Each row was made from one path, in order. Every step used is in the known rows, and no mark comes twice. Write each row's path.
In the rows, zero is written as 128.
Known rows
fevu/vimaze/parul: [167 133  82 146 124 162 149 140 146 132 126 123 118 119 142 105  64 207
 101 131  78 119 114 153 166 148 106  76 137 140 177  98 122 100 158 161
 118 152 105 133 194 137 159 141 122 140 179 159 123  77  99 111 131 166
  99  76 112 150 148 167 158 126 140  99 108 148 136 104 109 101 110 141
  97  97 138 123 178]
vimaze/parul: [174 134  91 161 118 150 146 145 140 141 123 116 125  91 154 112  72 182
 112 137  89 126 112 150 159 130  93  56 136 130 163  99 119  94 168 165
 136 151  79 131 182 126 150 136 150 146 179 177 128  81 105 141 151 167
 108  70 105 164 134 169 178 142 143  99 103 140 135  79 115  93 106 147
 124  93 149 139 162]
libi/ponutin: [169 134  92 175 100 144 152 154 157 142 127 129 139 100 154 100  93 175
 119 148  81 106 121 116 134 121  99  84 156 149 181 114 116 110 165 138
 155 135  79 125 159 144 140 115 196 149 168 173 123  66  91 143 175 154
  97  64 127 186 120 156 156 141 159 108 101 111 122  84 127  94 120 148
 103 126 124 132 161]
fevu/vimaze: [164 134  86 168 122 149 141 162 139 145 107 124 123 111 150 104  67 189
 108 145  73 109 126 142 153 143 101  86 148 144 182 100 113 109 147 155
 151 157  88 144 189 146 129 110 137 139 163 156 128  83 110 134 136 150
  93  70 137 155 138 149 142 129 140  96 106 122 138 101 129 116 116 137
 106 113 113 124 199]
vimaze/parul/libi/ponutin: [191 129 117 125 122 148 193 144 161 125 157 129 130 110 137 102  60 163
 104 128  93 118 124 137 128 118 117  61 138 129 189 130 121  97 155 150
 120 113 103  99 163 134 175 153 155 144 169 152 120  57 102 119 167 164
 116  77 127 160 132 185 169 162 148 118 125 144 127 111 102  83 127 150
  95 113 156 137 148]
parul/libi/ponutin: [181 133 119 147 116 139 180 153 158 136 145 134 139 112 139 108  68 149
 116 141  90 114 145 114 112 105 110  78 154 142 190 133 121 101 145 139
 143 134  87 103 164 144 148 125 174 138 157 150 129  62 107 140 169 147
 112  74 149 159 124 169 160 167 153 114 134 119 118 107 109  93 131 142
 103 122 146 135 154]
gufo/libi: [180 146  79 160 103 147 145 136 134 150 104 130 131 112 156 113  76 172
 112 161  80 142 115 134 146 149  82  56 147 142 161 121 100  95 178 126
 151 137  83 141 190 134 144 101 172 135 142 163 144  65 127 158 142 157
 112  90 143 154 133 147 175 129 143 108 107  82 127  73 140 109 110 128
 130 118 127 139 163]
ponutin/penagu: [157 166 104 181  77 143 154 151 130 166 107 132 136 100 146 123  94 165
 119 165  99 112 137 117 130 137  81  74 118 144 178  67 124  98 158 172
 150 162  86 133 194 141 127 116 167 126 177 180 133  76 106 158 159 144
  99  78 136 161 130 156 169 141 159 115  91 100 123  84 119 114 103 150
 117  98 142 161 144]
zutep/parul/libi/fevu/vimaze: [186 150  77 143 170 164 171 173 173 147 130 113  96 140 132  87  48 150
 107 120  73 100 172 132 118 153 105 116 158 132 178 101 103 104 137 157
 150 149 134 109 195 174 131 139 109 130 164 150 124 115 134 123 135 132
  97  90 163  96 131 186 146 146 139 117 115 109 139 125 101 136 137 147
  92 117 129 104 178]
zutep/parul: [178 161  74 165 132 140 168 168 148 150 103 133 121 111 161 106  90 158
 122 139  79  97 130 125 136 143  77  84 135 119 167  98  92 102 154 155
 169 152  74 149 185 137 126 124 153 135 176 185 125 110 105 157 161 152
  96  57 132 154 117 154 160 155 136 110 106 110 135  91 125  93 132 158
 106 100 140 117 174]
libi/fevu/zutep/parul: [166 149  70 192 154 164 138 192 146 182 122  81 109 132 163 102  79 170
 112 124  63 106 159 116 128 162  84 121 142 115 155  93  92 110 153 140
 165 170  99 136 195 148  82 133 136 135 175 199 120 123 104 148 124 142
  96  66 121 115 136 158 167 149 134 139 105 105 139  89 108 124 141 167
 111 101 120  87 162]
vimaze/fevu/zutep/parul/libi/ponutin: [213 158 112 133 153 148 208 163 155 176 150 108 147 151 148  96  92 145
 106 109  67  75 167 113 112 156  93 102 118 103 183 131 103 110 112 117
 155 112  82 126 166 130 119 121 141 124 170 184 128  85  85  97 144 144
 143  35 142 146 160 156 175 184 144 150 137 122 124 124  77  99 156 149
  84 113 152  92 150]
parul/libi/fevu/vimaze/gufo: [157 137 111 146 165 150 154 156 182 131 107 128 105 114 136  91  57 141
  97 142  99 125 166 138 119 130 109 118 156 156 188 111 106  97 144 160
 159 139 123 118 179 150 140 129 132 133 155 164 110  93 119 127 131 105
 102 100 163  86 131 183 130 141 151 111 118 106 128 115 119 145 122 141
  85 137 123 134 186]
fevu/vimaze/gufo/zutep: [151 156  82 167 143 140 143 166 146 161  92 175 142  94 141  92  95 193
  89 142  89 124 137 155 135 124  84  87 120 125 174 106  96 102 149 149
 183 130  94 178 172 129 130 118 156 143 166 167  98  68  71 124 114 127
 109  49 123 140 127 129 116 130 146  93 109 128 132  98 130 109 144 133
  82  99  99 136 179]
gufo/libi/ponutin: [186 136  71 162  88 149 161 138 152 146 116 135 136 113 145 101  82 171
 111 155  79 134 111 130 137 141  85  75 151 147 173 140 104  98 176 115
 150 118  88 123 184 136 159  95 193 150 147 161 123  51 105 142 167 162
 111  90 137 179 130 148 164 125 154 128 104  90 117  73 139  96 116 132
 106 138 123 134 151]
vimaze/gufo/zutep/parul/libi/ponutin: [186 168 102 142 151 128 211 172 179 160 126 179 137  95 136  86  94 142
  97 131  99 101 148 135  91 109  91  93 110  98 179 128  82 100 130 133
 200  98  97 155 150 121 147 128 173 149 168 172  93  75  55 124 153 130
 106  47 120 135 104 142 137 170 143 131 129 131 118 115 106  81 170 159
  66 113 136 136 140]
vimaze/fevu/zutep: [182 139 101 171 136 154 138 162 129 181 107  97 138 118 160 107  85 167
 117 138  67 115 154 118 146 156  84  77 130 137 165  97 101 100 137 125
 156 146  58 154 180 125  94 106 142 119 170 198 140  81 106 123 121 151
 146  38 130 155 163 152 182 146 148 130 127 112 136  80 111 105 121 136
 120 100 127 117 174]
fevu/vimaze/parul/libi/ponutin: [191 122 111 111 129 158 191 138 168 118 164 129 125 143 124  91  53 187
  90 116  77 107 122 149 143 136 128  84 143 131 194 130 127 107 135 154
 107 116 123  98 173 142 190 148 131 150 168 133 123  60  93  88 148 164
 104  73 131 156 150 176 150 146 148 113 126 154 124 136  85  82 126 136
  76 118 149 120 164]
valu/libi/fevu: [137 132  96 194 133 155 108 167 161 147 105  92 125  96 153 105  59 140
 142 151  87 138 126 133 126 120  87  88 152 136 166  88 119  97 186 149
 163 170  98 120 164 123  92 108 162 125 193 170 105  97 138 150 132 139
 112  86 149 149 131 195 151 133 151 127  91  76 146  73 162 130 105 148
 115 146 104 127 172]
vimaze/parul/libi/valu: [184 145 109 118 136 147 183 175 123 155 152 126 117 123 129 117  57 170
 107 119  90 126 119 125 153 114 115  27 140 113 191 110 133 101 167 162
 111 144 101 107 164 131 173 163 152 126 171 154 156  70 123 122 148 139
 101  90 129 149 116 196 188 165 149 101 128 161 128 110  91 109 103 149
 125  91 156 148 151]
vimaze/fevu/zutep/parul/libi: [206 166 112 137 167 147 199 164 133 180 132 104 136 139 158 101  79 143
 110 115  72  93 170 123 130 160  81  81 115 109 166 106  89 105 115 132
 167 138  77 141 174 123 107 117 105 111 167 193 151 103 108 114 123 143
 145  37 151 122 164 159 188 175 132 136 152 118 127 122  95 104 144 138
 104  95 153 110 156]

Write each row's path
[179 152  67 184 141 167 145 181 152 183 112  96 114 149 157 104  82 172
 102 126  56 129 151 128 129 175  67 108 141 118 138 115  91 104 162 107
 160 157 110 137 209 149  91 111 135 129 149 182 129 106 108 137 106 149
 100  78 133 123 138 143 172 131 132 149  96  86 137  81 111 131 145 154
 124 114 126  87 165]
gufo/libi/fevu/zutep/parul
[179 178  95 167 170 164 156 192 155 176 126 133 116  92 145 100  56 151
 111 117  74 111 177 131  99 125  98  98 141 113 157 103 108  88 147 142
 186 133 108 144 172 160 112 135 136 112 161 159 117 105 125 135 123 133
 107  74 140 113 103 163 154 150 149 117 125 105 153  89 120 118 154 178
 111  82 129 112 138]
gufo/zutep/parul/libi/fevu
[184 167  90 150 150 133 201 209 108 186 147 109 126 160 136 104  75 163
  95 104  75 107 159 107 140 140  88  75 128  93 187 107 104 115 134 144
 160 158  92 126 177 130 128 147 133 132 159 175 165  89  93 128 120 132
  87  52 127 131 124 159 181 176 132 124 129 143 128 140  80 111 146 152
 111  88 148 113 174]
fevu/zutep/parul/libi/valu
[179 134 118 137 152 173 150 151 165 140 135  89 108 104 140 114  41 158
 108 128  82 132 151 138 122 119 122  70 161 138 163 108 131  82 165 152
 130 142 110  93 178 156 148 157 132 132 168 160 127  90 148 137 139 152
 112  96 140 111 131 205 174 151 148 109 117 123 144  85 102 117 113 163
 128 103 157 125 136]
vimaze/parul/libi/fevu
[169 126  75 151 141 181 126 152 161 137 118  90  99 120 143  97  50 195
 103 132  74 122 132 152 149 145 113  93 159 143 163  94 125  92 161 161
 111 154 128 110 198 150 143 147 113 136 180 158 111  95 121 110 128 155
  97  90 125 129 139 186 148 109 151 105  89 128 150  88 102 123 114 147
  99 104 121 115 176]
libi/fevu/vimaze/parul
[187 169 105 142 146 136 193 171 150 150 129 126 122 110 152 109  69 138
 118 134  87 101 145 127 118 134  86  70 138 115 174 111  97  98 138 152
 170 142  83 128 170 142 143 132 130 123 166 171 145 112 116 152 151 144
 105  60 149 129 123 165 171 180 125 110 135 115 133 119 111  96 137 149
 105  98 156 128 163]
zutep/parul/libi
[185 161 109 156 146 140 191 180 138 176 141 114 134 133 152 108  79 158
 103 123  70 102 169 124 118 153  84  97 119 107 169 106  91 110 130 137
 176 154  84 134 183 134 111 136 123 125 159 181 153 100  95 142 123 144
 104  45 135 121 146 150 181 180 120 136 146 128 126 130  96  97 155 157
 111  90 158 106 168]
fevu/zutep/parul/libi
[182 140 115 133 135 148 172 146 149 131 136 120 129 110 147 119  56 167
 114 128  92 124 130 141 136 122 110  49 140 135 169 109 129  88 150 162
 136 136  94 117 172 127 165 152 133 128 169 154 142  73 120 139 150 157
 112  75 129 131 135 187 179 158 143  96 134 141 132 109 103  88 112 148
 119  91 167 144 145]
vimaze/parul/libi
[170 132 110 174 147 162 143 172 149 167 133  84 132 124 150 127  52 155
 107 131  65 133 180 115 122 141 110 103 152 140 175 106 117  95 144 135
 156 154  96 115 182 156  91 133 139 123 154 168 141  91 132 149 105 126
 110  81 150  98 141 173 164 155 140 129 125 103 127  98 111 130 139 163
 127 105 146 111 151]
parul/libi/fevu/zutep
[126 117  89 193 150 147 121 167 191 141  90 122 117 115 141  93  80 151
 115 141  95 136 124 148 128 137  93 114 144 147 183 108 100 100 164 161
 181 157 112 122 173 114 113 107 145 125 195 172  85  90 101 121 118 117
  96  93 154 119 147 183 130 128 152 126  77  92 130  98 148 139 104 133
  76 166  91 129 204]
valu/libi/fevu/vimaze/gufo
[167 176  77 172 135 138 163 184 136 178 116 148 132  91 154 103  94 176
 112 137  83 104 136 139 127 125  74  73 122  97 160  91  97 100 160 144
 189 138  81 176 178 135 117 126 156 135 185 176 117 100  86 141 132 155
 103  37 114 159 111 136 154 155 137 106 111 122 145  84 128  86 153 155
 104  75 119 120 152]
gufo/zutep/parul
[186 157  90 141 186 153 187 165 185 141 110 134  93 125 138  79  66 135
  96 124  93 105 164 137 110 141  97 123 146 127 180 117  85 101 134 158
 177 140 129 118 187 147 132 139 114 135 163 176 105 111 108 125 131 105
  93  83 165  71 130 178 132 157 141 124 115 118 126 126  97 139 141 149
  79 132 136 111 189]
zutep/parul/libi/fevu/vimaze/gufo
[176 138  63 164 129 183 121 147 158 143 106 112 103 130 148  99  56 181
  98 140  66 137 135 137 143 165  94 100 173 166 159 117 106 106 176 119
 136 144 126 119 210 166 127 100 145 143 139 145 125  77 141 123 121 150
  96 109 151 123 132 160 145 103 145 116  96  80 140  80 132 144 111 128
 110 136 102 115 184]
gufo/libi/fevu/vimaze
[179 173  97 132 180 127 208 172 164 163 112 185 127 112 135  85  92 163
  81 125  99 100 150 154 114 131  80  94 117 103 181 113  90 102 119 149
 200 118 112 169 178 128 136 119 126 129 160 167 111  87  74 108 107 124
 103  51 137 105 122 143 128 163 133 113 135 139 132 133 105 101 174 149
  59 101 123 134 171]
fevu/vimaze/gufo/zutep/parul/libi
[172 139  72 178 116 165 119 147 153 151  95 105 109 104 163 115  69 163
 115 155  77 153 137 130 134 139  84  81 163 157 147 110 103  91 192 116
 148 142  99 127 196 155 126 102 166 135 140 170 124  82 151 156 132 149
 109 106 147 128 113 164 161 119 158 121  96  69 133  60 141 133 103 146
 133 126 119 123 157]
gufo/libi/fevu
[164 148 108 151 175 158 148 166 176 158 110 148 121  99 127  93  61 165
  92 134  91 122 172 152 111 112 107 111 143 141 175 109 107  93 134 142
 187 126 126 139 171 152 119 121 139 122 152 157  92  78 116 122 100 112
 111  79 154  85 121 167 115 131 151 109 111 113 130 104 117 126 148 145
  80 108 109 137 172]
parul/libi/fevu/vimaze/gufo/zutep
[170 157  90 166  79 133 190 125 166 160  98 164 141 125 130 107 116 157
  94 177 119 129 117 118 113 138  71  82 102 149 174 118  96 102 164 125
 156 121 109 124 187 121 166  87 197 156 143 183  98  43  63 128 166 128
 105  90 143 166 133 143 158 128 161 144  81  83  96  89 120 105 111 131
  80 149 124 165 142]
vimaze/gufo/libi/ponutin/penagu
[154 164  60 178 186 155 145 182 175 170  94 151 110 104 140  74  93 169
  84 131  76 112 150 148 116 139  78 122 130 118 169 101  82 103 155 144
 197 133 132 164 191 147 112 128 128 134 174 178  81 105  83 118 108 126
  97  63 120 108 117 146 122 129 145 121  98 116 144  91 114 123 158 163
  73 102  98 107 174]
libi/fevu/vimaze/gufo/zutep/parul
[173 156  60 170 162 148 164 170 162 185  88 117 114 137 152  97 108 154
  90 134  72 136 141 128 112 168  56 123 128 122 146 122  73  99 174 106
 183 141 107 137 198 133 113 114 142 140 148 220 111  99  86 144 106 118
 101  83 135  91 135 141 161 141 136 149  91  95 119  86 117 125 134 144
 102 123 118 102 162]
vimaze/gufo/libi/fevu/zutep/parul
[142 112  83 158 143 173 125 165 173 129 124  94 110 132 138  99  49 168
 124 121  87 140 109 159 151 148 107  95 146 133 167  94 128  94 174 164
 129 163 132 113 185 112 131 131 119 133 204 153  95  84 118 108 106 164
 100  91 135 139 156 208 150 115 149 123  84 115 154  95 135 127 106 150
  83 137 114 114 181]
valu/libi/fevu/vimaze/parul
[175 128 106 155 149 167 140 158 163 139 134 105 108 123 139 100  39 160
 104 133  70 118 169 127 134 135 123  97 173 158 190 109 115  98 141 144
 145 145 120 108 190 167 127 128 127 120 148 144 129  95 147 130 131 136
  99  99 166 104 124 183 143 134 144 109 114 107 135 112 117 142 125 140
 107 123 125 124 188]
parul/libi/fevu/vimaze
[147 149  75 185 167 157 123 169 168 166  96 142 118  88 140  83  77 179
  94 142  87 130 152 155 121 126  89 110 141 142 166  96  94  91 153 144
 184 137 116 158 188 157 109 116 147 138 164 173  93  85 100 121 106 123
 105  69 126 109 113 151 111 122 154 110  91 117 147  74 123 135 135 143
  84 107  88 129 178]
libi/fevu/vimaze/gufo/zutep
[188 165  94 160 160 160 168 171 167 148 126 110 103 109 151 102  60 134
 115 125  77 110 170 121 106 133 100  94 157 128 171 106 102 100 157 153
 172 149 108 108 179 158 122 140 130 118 165 177 129 121 136 151 149 131
 107  89 163 109 114 187 162 157 139 121 114  95 141 106 108 122 137 161
 116 104 142 111 156]
zutep/parul/libi/fevu
[171 137  80 154 124 136 166 135 154 139  80 161 125 126 136 101  90 177
  86 157  92 138 114 153 152 156  73  88 140 147 172 133  83 107 163 128
 157 133 101 151 198 122 157  88 149 153 139 168 125  63 100 125 122 126
  98  91 147 130 140 142 146 124 137 112 106 108 115  95 130 116 112 114
  89 142 108 140 190]
fevu/vimaze/gufo/libi
[186 173  84 153 178 166 162 186 162 167 126 139 107 118 135  83  47 167
  96 112  70 105 172 141 115 137 104 113 147 115 160  96 104 101 130 144
 174 132 130 145 192 167 110 138 107 122 161 139 110 104 119 108  96 138
  92  71 139  96 119 162 129 136 140 120 121 112 157 114 102 121 163 157
  87  97 118 106 166]
gufo/zutep/parul/libi/fevu/vimaze
[141 124  89 187 134 166 108 168 169 140 109 100 112 120 146  92  58 169
 126 141  81 127 129 145 140 140  99 109 158 140 176  91 116 105 168 158
 157 167 119 111 178 129 103 106 136 129 189 157 104  89 122 119 120 143
  94  97 155 136 141 188 136 119 150 129  84  88 149  92 148 136 107 143
  93 148  98 115 197]
valu/libi/fevu/vimaze
[169 162  73 158 123 123 164 162 131 166  79 152 124 120 140 107 110 160
  97 149 104 147 109 122 152 139  74  55 137 130 172 133  86 103 190 123
 152 148  86 140 178 122 168 107 185 140 138 189 139  59 106 140 148 118
 102  90 147 150 112 151 167 135 162 112  99 110 110  84 128 128  95 123
 117 132 115 159 171]
vimaze/gufo/libi/valu
[182 175 103 156 145 141 191 181 139 171 126 151 137 102 144 106  71 151
 108 129  82 106 151 143 109 114  83  71 116  95 166  94  97  98 134 142
 192 132  92 160 171 144 123 126 146 113 161 162 124  95 108 141 133 146
 102  47 132 136 109 150 160 173 141 107 141 120 142 109 114  93 166 155
 110  79 139 122 146]
gufo/zutep/parul/libi
